Every row comes from one small tree of marks. Brackets hold a mark, then the marks that hang from it, in the order of their numbers. Every link used is in the known rows. Which tree was each row made from?
In the rows, zero is written as 128.
Known rows
(k_410 k_226): [134 152 151 168 178 121 140 173 123 107 159 121 129  86 155 137 136 136
 123 125 130 131 122 163 149 142 126 113 110]
(k_573 (k_892 (k_594 k_388))): [130 121 117  63 158 136 113 142 144 111  98 109 107  81 110 130 161 131
 134 154 142 171  95 115 132  87 167 157 100]
(k_602 (k_892 k_573 (k_594 k_388 k_978))): [133  67 117  29 114 149 114 145  56 114  76 116  65 132 148 139 147 162
 147 187 121 205 110 131 150  83 180 128 114]
(k_820 (k_410 k_226) k_594 (k_714 k_118)): [162 140 131 240  67  92 138 131 133 114 155 164 199 198  77 135 132  86
 120  80 113  37  99 102 100 166  98  96  96]
(k_398 k_820): [112 129 115 126 177 122 154 124 118 134 124  97  77  53 184 129 108 177
 134 112 151 149 126 164 158 121 133 161 156]
(k_594 k_978): [128 131 152  97 180 105 133 148 123 102 186  95  97  95 154 142 152 157
 154 156 133 205 145 158 115 116 136 143 131]
(k_602 (k_892 k_573)): [ 97 144 109  82 165 153 128 152  70 116  74 127 102 110 185 131 121 168
 144 164 140 139 109 148 158  76 141 142 122]
(k_410 (k_226 (k_714 k_118))): [101 176 159 162 138 128 134 170 109 137 139 130 163 107 141 131 144 115
  75 139 127 122 117 151 147 185 112 113 110]
(k_226 (k_714 k_118 (k_820 k_410))): [ 67 159 133 120 122 174 112 100 157 155 107 138 144 125 140  88 115 149
  88 124 137  89 141 140 138 156  98 129 141]
(k_226 k_410 (k_714 k_820)): [ 74 152 146  83 168 158 113  91 138 137  99 133 132  83 177 114 102 113
 116 139 143 134 159 147 155 129 105 151 177]
(k_602 (k_892 k_573 k_594)): [149 130 103  52 161 158 144 144  71 112  41 128 114 121 188 143 130 153
 127 168 158 136  84 123 170  67 165 132 118]
(k_820 k_410 (k_594 k_388 k_978) k_714): [150  71 151 178  51  76 102 100 109  93 179 143 137 179  67 162 137  97
 205 119  98 154 147  98  99 131 119 123 119]
(k_820 k_594 (k_714 k_118)): [130 172 117 166 106 100 148 134 139 127 151 121 184 154 111 128 144 108
 115 132 145 104 108 124 107 123 112 141 107]
(k_892 k_573 (k_594 k_388)): [142  89  95  63 123 175 121 109 111 120  45 111  65  88 166 114 117 155
 127 176 165 150 106 140 181 127 163 101 103]
(k_820 k_594 (k_714 k_118 (k_226 k_410))): [121 155 123 150  94 111 118 121 151 147 123 134 184 178  86  94 136  77
  99 126 108  73 127  98  96 168  99 115 142]
(k_892 k_573 (k_594 k_388 k_978)): [158  70 106  46 109 159 119 108  99 114  89 104  45 112 154 126 126 156
 143 181 144 204 124 144 152 127 169  96 112]
(k_410 (k_226 (k_714 k_118 (k_820 k_594)))): [104 174 124 166 108 146 147 151 138 172 139 145 177 141 119 124 119 113
  58 114 125  93 131 135 127 156 119 120 101]
(k_714 k_226 (k_820 k_594)): [118 162 115 133 150 159 135 147 167 161 141 112 128 130 122 108 118 146
 101 127 124 119 165 124 119 117 130 127 129]
(k_573 (k_892 k_594)): [152 161 118  66 192 120 146 142 149  98 103 110 136  97 137 148 155 126
 127 146 159 155  83 110 117  67 158 156 121]
(k_714 (k_820 k_410 (k_594 k_388 k_978))): [116  66 127 123  83 136  96 103 156 147 160 137  92 152  83 116 120 147
 162 112 105 139 170 123 100 121 136 131 118]
(k_410 (k_226 (k_714 (k_820 k_594)))): [129 164 141 177 125 134 156 139 118 137 145 147 172 128 137 161 107 102
  95 108 124 126 144 130 142 125 120 122 119]
(k_602 (k_892 k_594)): [143 139 148  73 195 122 146 166  90 111  91 112 150 108 162 151 168 139
 120 155 158 148  91 124 161  59 163 162 132]
(k_594 k_388 k_978): [101  92 158  95 137 124 100 144 118 117 177  93  76  84 127 128 155 163
 165 168 118 218 160 165 131 136 144 140 122]
(k_410 (k_226 k_714)): [130 167 175 172 163 114 142 165  91  96 148 131 157  94 154 167 131  99
 116 137 128 153 133 145 163 153 115 110 125]
(k_714 k_118): [ 94 165 123 107 171 142 123 153 158 149 133  95 128  92 148  86 154 166
  98 152 156 121 112 168 136 142 124 144 115]

Which tree is each row?
[105 144 133  98 143 140 124  89 137 152  96 144 168 118 141 132  94  85
 116 123 147 113 152 117 139 107 113 153 165] => (k_226 k_410 (k_714 (k_820 k_594)))
[137  98 128  42 150 114 112 143 139 100 141 102  88 105 100 144 169 136
 153 161 118 227 112 114  99  90 174 154 107] => (k_573 (k_892 (k_594 k_388 k_978)))
[129 120 134 178  87  98 121 129 115 103 148 127 149 125 103 153 133 104
 170 140 126 144 136 115 141 113 126 138 109] => (k_820 (k_594 k_388) k_714)
[158 105 111  34 151 137 148 142  60 105  84 115  94 146 178 154 142 156
 143 174 139 191  99 127 137  65 172 129 129] => (k_602 (k_892 k_573 (k_594 k_978)))
[ 93 151 146 132 142 156 117  93 138 121 113 144 142 109 156 132 101 129
 135 120 134 119 151 130 149 128 107 132 156] => (k_226 (k_714 (k_820 k_410)))
[175 137 125  47 181 101 146 148 138  85 152 105 113 120 122 162 166 130
 141 152 139 213  98 113  84  72 165 154 120] => (k_573 (k_892 (k_594 k_978)))
[ 97 144 115 170 122 169 121 136 179 153 138 146 127 129 130  70 117 168
  78  82 111  45 122 158 125 174 108 108 108] => (k_714 k_118 (k_820 (k_410 k_226)))
[127 109 126  89 137 136 114 116 161 158 160 123 108 160 107 107 119 121
 122 129  97 142 179 121  88 134 125 129 159] => (k_714 (k_226 k_410) (k_820 (k_594 k_978)))
[190 110  99  48 147 145 145 111 101  98  98 104  74 122 183 140 125 152
 134 173 164 191 111 144 135 113 162  98 119] => (k_892 k_573 (k_594 k_978))
[152  98 110 164 124 102 147  98 129 144 107 135 112 121 135 140  96 137
 156  77 147  82 118 117 134 110 119 147 152] => (k_398 (k_820 k_410 k_594))
[ 85 147 127  91 178 175 104 118 175 150 117 124 101  98 150  73 111 146
 101 129 111 112 172 145 136 146 115 128 168] => (k_714 (k_226 k_410) k_820)
[159 102 119 126 137  83 166 128 105 142 171 101  86 106 140 160 117 147
 151 112 135 181 134 143 106 106 143 160 148] => (k_398 (k_820 (k_594 k_978)))
[104 146 102 142 105 172 110 130 191 186 118 136 143 178  82  64 122 152
  80 104 110  42 145 109 100 156 111 114 126] => (k_714 k_118 k_226 (k_820 k_410 k_594))
[155  90 149 248  49  94 114 122 114  89 151 172 166 173  71 159 122  80
 174  85  93  77 125  96 128 154 111  94  95] => (k_820 (k_410 k_226) (k_594 k_388) k_714)
[144 153 125 202  70 111 118 125 151 130 139 144 188 206  66 107 138  93
 121 110  99  55 123  80  91 166  89 101 123] => (k_820 k_410 k_594 (k_714 k_118 k_226))
[128  88 141 153 103 123  86 119 140 134 116 139 133 131  85 128 130 116
 172 121 133  92 131 107 141 123 127 127 115] => (k_820 k_410 (k_594 k_388))
[ 52 159 132  71 145 171 109  98 161 172  96 131 140  97 158  76 113 128
  70 137 140 104 143 151 141 159 103 149 162] => (k_226 k_410 (k_714 k_118 k_820))
[166  73 123 146 112  80 146  96 115 133 154 130  90 140 120 155 106 137
 175  85 127 135 133 116 100 115 124 147 159] => (k_398 (k_820 k_410 (k_594 k_978)))
[148 124 119 198 117 138 137 129 156 137 141 163 151 155 114 128 105 126
 121  69 122  50 133 122 120 130 119 109 111] => (k_714 (k_820 (k_410 k_226) k_594))
[111 137 108 195  82 124 131 102 139 138 121 131 106 149 115  90 113 146
 115  85  88  81 123 113 117 189  90 114 161] => (k_398 (k_820 k_410 (k_714 k_118 k_226)))
[159  57 160 186  77  96 100 149 114 120 181 151 120 165  64 150 141 104
 173 103  91 124 143 112 107 157 129  98 100] => (k_820 (k_410 k_226) (k_594 k_388 k_978))
[172 145 147 173 105  78 143 143 110  95 204 116 153 180  93 169 147  93
 162 142  93 189 157 100  79 128 121 114 135] => (k_820 (k_594 k_978) (k_714 k_226))
[ 80 154 118  87 124 151 121  98 161 191  94 141 169 130 127  93 111  99
  75 129 146  82 137 131 119 140 108 153 151] => (k_226 k_410 (k_714 k_118 (k_820 k_594)))
[167 139 169 209 107  90 127 137 101 107 136 170 198 163 100 180 122  57
 144 102 125  84 121  92 138 150 102  98 120] => (k_820 (k_410 (k_226 k_714)) k_594)
[127 126 111 235  77 104 152 114 122 121 135 152 119 137 134 119 106 136
 117  55  99  61 100 141 125 189  96 109 136] => (k_398 (k_820 (k_410 k_226) (k_714 k_118)))
